Every row comes from one small tree of marks. The marks that hang from a mark follow it in brackets, in the order of their numbers. Every link used is in the known rows. Which tree was each row made from?
(in the rows, 128 means zero)
Known rows
J_481{J_602 J_779 J_890{J_179}}: [109 186 106  82 138 118 133 137 132 128 180 162 110 116 132 119 141 129
 165 120 168 188 171 128 158 203]
J_481{J_602 J_779}: [139 183 123  94 132 123 136 115 127 149 128 142 147 118 148 138 166 118
 175 115 145 206 137 137 159 191]
J_145{J_481{J_890}}: [142 149 121  92 134 130 150 176  91 133 157 145 117 132 154  99 148 114
 130  83 133 156 113 127 112 157]
J_890{J_481{J_602 J_779{J_763}}}: [141 198 132  68 125 113 150 140 132 140  97 127 157 129 151 129 129 111
 120 128 140 211 177 102 142 191]
J_436{J_763{J_737{J_751}}}: [111 171 125 139 114 138 190 173 144 133 143 164 177 137 185 132 129  98
 167  95 131 146 117 109 115 123]
J_763{J_737{J_751{J_120}}}: [107 161 133 162 112 146 156 169 132 130 139 136 131 129 171 143 161  93
 230 128 137 158 105  87 120 145]
J_890{J_179 J_481{J_779}}: [107 187 125  84 143 127 115 166 128  98 120 130 125 113 146 142 111 100
 134 146 152 143 159 121 137 172]
J_436{J_763}: [140 172 115 132 141 123 162 153 145 135 147 151 178 136 169 133 139 117
 115  85 113 124 106 122 123 128]
J_481{J_890}: [125 144 107 118 123 122 132 157 116 120 183 146 124 139 157 108 155 142
 146 101 139 136 127 123 134 140]
J_751{J_120}: [144 166 124 166 140 128 120 144 136 135 145 115 131 129 156 150 175 111
 178 120 114 134  91  95 127 152]
J_481{J_779}: [127 170 112 109 143 120 114 151 124 132 139 141 149 123 171 147 166 111
 161 133 139 172 112 138 141 160]
J_481{J_779 J_890{J_179}}: [ 99 174  95  99 150 119 110 171 126 112 189 162 118 119 152 127 142 125
 153 137 162 154 149 126 141 170]
J_477{J_120{J_751} J_145}: [169 152  89 126 107  80 160 138 127 142 155 171 154 166 145 118 185 116
 155  98 149 115 112  98 117 129]
J_120{J_751}: [135 160 112 128  93  87 145 139 101 137 151 151 142 141 143 130 163 120
 134  87 157 127 122 143 137 125]
J_477{J_145}: [122 148 103 126 127 129 165 140 120 140 147 165 143 127 147 134 179 106
 147 110 115 136 125 110 114 145]
J_737{J_751{J_120}}: [130 173 141 172 147 150 134 146 135 129 147 125 135 169 167 153 174 118
 190 129 118 144 115 102 115 152]
J_481{J_602 J_779{J_763} J_890}: [128 193 103  79 136  98 150 146 136 156 165 160 147 130 154 116 157 132
 136 118 153 223 175 105 143 192]
J_9{J_179}: [ 95 141 106 103 137 136 144 161 125 132 151 157 138 139 174 143 160 137
 154 103 129 102 122 129 131 156]
J_779{J_481{J_890} J_763{J_737}}: [ 74 152 105  74 127 106 190 196 115 156 170 182 122 110 161  86 159 101
 148  96 137 173 138  82  91 139]
J_145{J_477{J_120{J_751}} J_481{J_602}}: [182 192 138  98 103  90 178 130  99 203  99 141 137 148 115  99 178  91
 145  45 155 150 140 115 142 175]
J_145{J_477}: [113 171 125 137 125 124 144 147 117 170 122 134 136 122 144 133 180 101
 145  88 128 122 141 121 151 145]
J_436{J_763{J_737{J_751{J_120}}}}: [120 180 125 166 117 138 176 174 154 137 152 153 173 135 186 145 137  91
 185 111 126 150 101  84 109 135]
J_890{J_481}: [137 153 131 102 115 135 135 151 113 107 113 113 137 135 154 124 125 118
 129 110 128 133 136 118 134 141]
J_481{J_602 J_890{J_179}}: [108 168 122 100 131 123 160 129 131 123 179 156 100 122 119 103 139 138
 154  86 146 150 168 120 148 182]
J_481{J_602 J_779{J_763} J_890{J_179}}: [101 203 111  74 154  99 153 153 148 146 171 172 127 118 137 117 143 122
 130 122 157 200 190 106 143 203]
J_763{J_737}: [101 141 117 118 100 124 162 166 123 133 130 145 134  92 162 120 150  93
 194 103 141 152 104 114 138 131]

Write each row's tree
[185 156 104 102 115  86 174 153 106 154 134 171 149 163 140 106 179  96
 137  84 145 128 103 100  96 140]
J_477{J_120{J_751} J_145{J_481}}
[ 88 195  98  88 166  96 129 192 146 130 181 168 132 124 155 123 144 117
 115 140 155 164 167 102 127 169]
J_481{J_779{J_763} J_890{J_179}}
[116 196 135  71 131 129 134 136 126 113 112 133 120 113 127 135 110 106
 147 129 155 175 177 121 154 202]
J_890{J_179 J_481{J_602 J_779}}
[183 148  83  98 107  82 168 165 101 146 172 179 138 169 140  91 171 112
 135  81 159 134 117  95  95 144]
J_477{J_120{J_751} J_145{J_481{J_890}}}
[106 181 147  72 158 110 202 133 123 179 123 165 131 131 136 100 177 108
 121  79 105 184 151 106 102 166]
J_779{J_481{J_602} J_763}
[131 201 127  83 148 102 157 131 144 168 120 148 159 123 156 135 166 109
 139 120 137 218 155 111 143 187]
J_481{J_602 J_779{J_763}}
[115 152 120  76 131 132 171 122 100 149 176 166 101 137 131  90 168 140
 163  74 129 175 148 126 119 173]
J_779{J_481{J_602 J_890}}
[106 174 125  63 146 108 194 143 119 169 165 175 119 139 135  86 169 131
 122  78 121 189 168 100 102 171]
J_779{J_481{J_602 J_890} J_763}
[112 180 111  76 110 108 146 190 130 128 104 133 160 103 174 131 118  85
 140 147 152 192 151  93 129 162]
J_890{J_481{J_779{J_763{J_737}}}}
[187 178 114  76 150 116 168 134 126 167 117 163 152 142 146 111 178  95
 172 111 132 193 113  94 113 193]
J_477{J_120 J_145{J_481{J_602 J_779}}}
[156 177 116 138 106  81 141 146 124 174 128 142 145 154 137 119 187 110
 153  75 158 102 128 111 151 132]
J_145{J_477{J_120{J_751}}}
[122 193 123  62 102 109 165 160 133 142  95 134 154 101 155 122 120  90
 152 129 155 225 173  91 145 186]
J_890{J_481{J_602 J_779{J_763{J_737}}}}
[138 165 102  91 142 132 156 165 103 155 128 167 148 118 155 136 170  78
 140 124 128 182 119 118 101 176]
J_477{J_145{J_481{J_779}}}
[116 179 149  84 126 135 163 128 127 111 110 127 110 118 114 119 108 115
 134  99 137 142 177 115 148 183]
J_890{J_179 J_481{J_602}}
[118 182  91  95 148  97 126 183 135 141 176 159 154 134 175 126 159 124
 120 139 150 187 148 106 126 160]
J_481{J_779{J_763} J_890}
[104 200 133  89 124 116 183 154 143 162 117 165 160 120 167 132 156  92
 183 130 154 240 165 102 137 185]
J_481{J_602 J_779{J_763{J_737{J_751}}}}
[109 213 137  62 145 110 155 154 145 129 105 138 134 114 131 131 115  99
 112 131 147 186 195 100 140 200]
J_890{J_179 J_481{J_602 J_779{J_763}}}
[109 186  91  75 107  96 166 164 138 159 161 168 143 102 157 110 149 111
 172 122 170 236 168  92 147 191]
J_481{J_602 J_779{J_763{J_737}} J_890}
[108 192 119  80 119  98 174 151 145 168 115 157 157  93 159 127 159  90
 174 122 150 235 152  99 146 184]
J_481{J_602 J_779{J_763{J_737}}}
[ 82 180 130  61 163 108 196 148 127 159 171 184 103 130 121  85 158 119
 116  83 125 168 182  98 100 177]
J_779{J_481{J_602 J_890{J_179}} J_763}
[126 169 135  77 140 130 176 149 104 138 156 153  95 120 116  91 133 113
 134  71 139 165 152 128 125 192]
J_145{J_481{J_602 J_890{J_179}}}
[ 68 167 142  89 141 127 209 184 121 158 131 182 136 134 170 107 166  83
 164 105 123 177 141  94  79 136]
J_779{J_481 J_763{J_737{J_751}}}
